Known rows, with every step that occurs
E-Z-L-A-R-N: [ 16.7 -24.7 -14.9  18.5   2.2  50.6 -30.3  26.4   0.6 -36.1 -40.8 -39.0
  19.2  43.0  23.6 -47.8  17.7  12.8  76.9  28.9  66.2]
E-Z-L-A-R-D: [ 27.6 -23.9 -26.1  32.1 -14.7  62.1 -36.6  37.9  14.0 -43.3 -42.7   4.1
  43.7  22.3 -10.2 -70.3  21.8  20.7  28.1 -35.6  76.6]
E-Z: [  3.8  -9.6 -26.5   4.8 -10.4  -2.4 -20.6  12.3 -16.7 -24.2  -7.4 -12.1
  33.9  -4.0  -9.5 -43.1  26.2  22.0  18.3   6.8  41.9]
R-D-Z-L-N: [ 11.3  39.1  -1.5   0.1 -14.0  66.4 -23.7  -3.7 -34.3 -14.7  -8.1 -14.6
  16.4 -11.2 -15.8 -41.2 -17.9  -1.7  38.3   3.5  48.9]
A-L: [ 46.6  11.6 -29.5  20.5  -1.6   2.3 -14.5 -19.4  16.0 -26.7 -14.6 -39.0
  21.2  11.7 -34.6  10.6 -11.4  14.9   3.3 -10.2  23.1]
J-E-Z: [  4.4  -2.6 -17.0  21.9  -1.6   3.9 -19.6 -22.6  -3.2 -14.7 -23.4 -20.2
  15.0 -12.8  -3.2 -53.8  50.6  13.1  21.7  24.5  43.5]
R-D-Z-E: [ 59.0  20.4  -0.6 -19.2 -45.6  52.9 -13.1   3.7   7.4 -15.5 -11.5  -4.9
  43.5 -18.2  -6.8 -15.6  12.5  24.3   6.2 -16.9  66.2]
R-N: [ 12.0  18.8  -8.5   7.3   0.7   4.6 -36.2  29.5 -10.3   0.7  14.9 -13.5
  -7.8  13.6  12.4   1.7  -0.2   8.8  47.8  -2.5   5.9]
D-R-N: [ -3.6   9.1  -1.3  27.1 -15.4  12.5 -27.5  25.0  -3.8  -8.3  -8.0 -27.9
 -34.5   7.7  20.7   2.6  13.9  14.6  25.9   4.2 -16.5]
D-Z-L-A-R-N: [ 24.6   2.7  -4.5  -4.5  -3.7  61.7 -34.2  21.7   4.7 -46.3 -26.1 -42.8
  15.8  33.3  16.4 -16.4   5.8  19.3  76.1  17.9  58.8]
E-Z-D: [ 40.8   3.7 -44.9   1.9 -47.5   3.8 -11.8  -5.4  33.8  -9.0  11.5  -6.3
  34.9   3.0 -19.0 -34.5  26.3  42.5  14.7   3.1  46.0]
J-E-Z-D-R-N-L-A: [ -0.8  10.0 -10.7  28.4 -43.3  27.4 -10.3 -46.4  21.0 -40.0 -33.8 -41.0
  -7.1  75.6  23.9 -38.5  26.4  27.9  76.6  67.2  46.3]
E-Z-D-R-N-L: [  2.9  -2.1 -28.4  30.3 -46.4  31.0 -12.6 -19.2  -1.8 -19.2 -19.1 -45.4
 -11.1  57.0  18.3 -31.6  15.7  17.1  43.7  42.2  34.7]
L-A-R-D-Z: [ 36.1   5.3  -1.0   0.3 -24.6  63.5 -25.5  32.5  25.4 -56.0 -15.5  13.0
  53.9  -9.3 -15.3 -25.0   9.3  41.8  14.0 -66.5  56.9]
D-Z: [ 17.3  28.5 -14.7 -25.0 -20.1  17.9 -22.3   2.1  -7.4 -37.8  11.3 -17.8
  29.6 -19.6 -13.1   1.3   6.9  23.9  13.0 -10.6  33.4]
N-L-Z: [ 14.3  36.2   0.7  -4.5  -1.2  21.4 -30.9  -3.0 -56.9 -34.2   3.9 -40.7
  32.2  41.3 -12.8 -52.0 -19.4  10.4  24.7  10.7  20.8]
N-L-A-R-D: [ 33.6  -0.2 -22.4  32.4 -12.7  54.8 -31.7  38.4  16.2 -45.8 -27.7  10.9
  40.4  42.4 -12.0 -44.3   7.9  27.0  23.5 -69.4  51.3]
A-R: [ 34.0  -2.8 -29.8  20.3   2.5  27.7 -28.2  37.1  26.1 -17.7 -14.9 -15.1
  23.2  -4.9 -13.0 -18.5  42.0  29.2  -9.7 -55.7  21.6]
Z-D: [ 53.6  34.9 -41.4  -0.1 -44.3  -0.4 -22.7   2.4  44.7  -2.6  29.0   1.8
  17.4  10.0 -21.1  -1.2  16.1  42.3   3.9 -23.6  14.0]
J-E: [ 19.0  37.1 -19.1  19.8   1.9   0.3 -28.0 -13.4  12.2  -3.4  -7.8 -12.1
  -8.3  -8.2  -5.9 -17.0  42.5  14.4  11.3  -1.4   9.5]
J-E-Z-L-N: [ -6.1  19.5 -11.8  26.6   9.6  38.4 -16.3 -36.5 -33.4   1.8 -31.4 -41.3
   0.4   2.8  -0.7 -75.0  25.7  -6.7  52.1  65.3  50.0]
Z-D-R-N-L: [ 11.6  21.7 -26.8  28.4 -41.7  26.2 -16.9 -15.0   8.5 -11.4  -3.6 -37.1
 -25.1  59.6  15.7  -6.3   5.6  13.8  35.7  22.0   9.9]
A-R-N-L-Z: [ 21.6  13.0  10.5  16.6   7.8  54.1 -32.6  15.2 -43.2 -22.1 -11.1 -53.3
  17.8  47.1   6.9 -60.4  -7.9   7.1  46.2   6.9  22.6]

Rows
[ 20.0  18.2  -6.0  17.3  -6.4  89.7 -22.8  10.8 -12.3 -13.9 -27.2 -22.7
  25.6 -17.2 -16.8 -50.8   1.4   8.9  28.9 -17.5  55.5]
A-R-D-Z-L-N
[ -5.0   9.5 -17.7  13.8   2.0  32.9 -15.5  -8.3 -47.2  -8.4 -18.9 -35.7
  18.1   7.9  -6.7 -65.6   4.3  -0.2  49.3  47.9  48.3]
E-Z-L-N
[ 55.1  21.6  -9.8  14.5 -30.7  54.6 -25.4  -0.2  11.8 -10.6   4.7 -46.9
  19.2  51.4  -2.6 -48.5  -0.3  34.6  38.3   0.7  31.8]
A-R-N-L-Z-D
[ 29.6  22.2 -41.0  20.3 -56.0   9.3 -11.1   3.1  48.2 -13.7   0.7 -16.9
 -11.6   8.4 -11.3   6.2  30.9  46.5 -17.0 -17.1  -8.0]
Z-D-R
[ 34.9  18.5  20.8   7.2 -27.3  50.9 -11.6 -15.1 -38.7 -15.9 -34.0 -70.9
   1.4  52.2  24.2 -44.2   6.5   8.2  33.5  55.4  27.7]
D-R-N-L-Z-E
[ 26.5   7.9 -10.4   0.4 -26.2  70.8 -24.5  12.9   6.8 -66.3 -23.6  -3.0
  55.6  21.4 -13.6 -35.7  -0.5  30.9  25.4 -51.2  70.9]
N-L-A-R-D-Z
[ 44.8  42.3  -5.2  -0.1 -39.3  27.5 -27.6 -17.8 -11.3  -6.3  26.5 -38.2
  13.9  56.8  -4.3 -37.3 -21.6  27.1  49.9  22.0  24.2]
R-N-L-Z-D
[ -0.4  -2.4 -18.1  13.9 -49.5  24.3  -8.7 -21.8   9.2 -48.4 -20.6 -32.4
   9.2  81.4  21.1 -34.5   1.9  34.7  70.3  51.2  48.2]
E-Z-D-R-N-L-A
[ 27.0  33.4 -19.2  15.7 -52.9  33.8 -12.8 -18.6   3.2 -28.8  -5.7 -43.8
  -1.6  35.8 -11.0 -32.8   8.6  36.6  -3.6   8.2  -0.9]
N-L-Z-D-R
[ 12.8  26.4 -17.3   8.7 -46.9  20.8 -18.6 -11.7  18.5 -41.4  -6.8 -29.9
  -6.6  88.1  19.8  -7.8  -0.4  29.3  64.4  30.9  24.1]
Z-D-R-N-L-A
[ 24.2  25.5  -6.7  -7.8 -29.4  37.9 -31.3  15.0  -1.2 -32.5  10.1  12.3
  35.2 -26.8 -20.2 -13.3  -4.8  23.7  11.0 -48.8  42.4]
R-D-Z
[ 42.2   0.8 -26.2  28.3 -13.1  59.2 -42.7  46.3  23.5 -36.4 -30.5   9.4
  29.6  27.1 -15.6 -43.3   9.9  22.0  25.1 -57.4  53.8]
Z-L-A-R-D
[ 25.5  23.9  10.0  19.3 -43.9  27.1 -22.5   6.4  10.2  -4.7   7.4 -37.0
 -21.6  20.9  12.9 -17.3   2.2  38.9  27.9  15.0 -12.6]
L-Z-D-R-N
[ 49.5  18.7   8.2  13.6   4.4  17.0 -20.6 -19.8 -19.2 -35.0 -11.7 -53.2
  37.4  12.8 -34.4 -25.6 -31.5  25.3   9.7   6.4  14.9]
A-L-Z
[ 79.8  33.5 -13.0  10.0 -36.2  17.7 -12.1 -32.8  33.2 -19.6   7.3 -47.3
  37.4  16.5 -43.6 -19.7 -20.0  47.4   4.7   2.4  21.3]
A-L-Z-D
[ 13.6 -16.8 -10.8  36.6   7.4  50.8 -32.3  -2.9  11.5 -24.6 -52.3 -45.7
   2.1  38.6  24.8 -58.1  40.0   7.6  81.4  44.5  66.0]
J-E-Z-L-A-R-N
[ 27.5   3.9 -28.5   9.5  -1.7  34.2 -23.6  18.2  13.8 -56.1 -28.6 -23.5
  37.3  55.9  -4.5 -31.8  19.2  29.9  29.5 -25.8  46.7]
N-L-A-R
[ 29.0   4.3 -26.7  -9.3 -10.4  59.3 -28.0  14.6  16.0 -65.6 -34.9 -33.8
  39.2  25.3  -9.6 -24.8  18.8  26.9  35.6  -5.7  64.0]
D-Z-L-A-R
[  9.1  -1.3 -44.2   9.0  -7.4  19.2 -30.9   1.3 -28.2 -27.9 -23.5 -34.1
  20.5  21.5  -9.4 -52.9  15.6  -4.8  34.3  37.8  58.6]
E-Z-L
[ 19.3   4.2 -22.8  27.8   2.5  42.5 -30.6  15.6  -9.9 -17.8 -17.3 -39.9
   2.6  49.1  16.8 -27.0  13.9  -0.4  44.7  -7.2  30.5]
A-R-N-L
[ 49.4  48.2 -22.5  -4.0 -38.8  21.3 -22.9 -19.8  -3.2 -19.8  21.0 -33.0
  29.5  47.2 -23.9 -42.3 -12.1  32.3  20.6   5.5  26.8]
N-L-Z-D
[ -7.5  23.8  17.7  17.6  -9.7  36.9 -30.9  -0.5 -57.7 -29.6 -11.8 -57.9
  -8.0  49.4  16.5 -47.1 -15.1   7.1  42.1  30.5  -0.9]
D-R-N-L-Z
[ 24.8  31.6 -28.8  -4.3 -24.4  55.5 -38.7   5.6 -18.3 -32.7 -10.7 -15.2
  17.3  -1.8 -20.8 -25.2 -10.5  -3.6  27.7 -14.2  58.2]
R-D-Z-L
[  9.2   2.7 -32.1  -4.5 -16.0  12.6 -27.7   3.1 -18.5 -58.1 -28.2 -20.9
  34.1  49.8  -5.1 -49.7   6.1  14.0  62.1  46.9  69.5]
E-Z-L-A
[  6.6  32.1 -25.3  -8.7  -9.8   0.6 -26.5  -4.5 -12.3 -58.3  -6.9 -10.9
  30.8  70.0  -3.6 -20.0  -7.5  20.9  50.9   9.2  35.6]
N-L-A
[ 53.6  18.9 -13.7  29.6 -48.0  27.5  -3.6 -29.8  34.4 -30.6 -16.0 -51.6
   5.8  11.7 -31.1 -12.9  -2.1  52.2 -20.4   7.2  -4.2]
A-L-Z-D-R
[ 15.2  33.2 -34.4 -19.5 -14.8  36.3 -31.5  -6.3 -22.4 -38.2  -8.8 -38.9
  17.0   6.1 -14.9 -13.2   0.6  -3.1  31.4  20.7  50.7]
D-Z-L
[  2.1  23.3  -6.7  -1.4  -6.2   8.6 -30.6   1.3 -18.2 -44.3  -3.6 -21.0
  15.4  83.3  18.5 -15.5 -18.5  12.9  83.6  30.3  37.1]
R-N-L-A
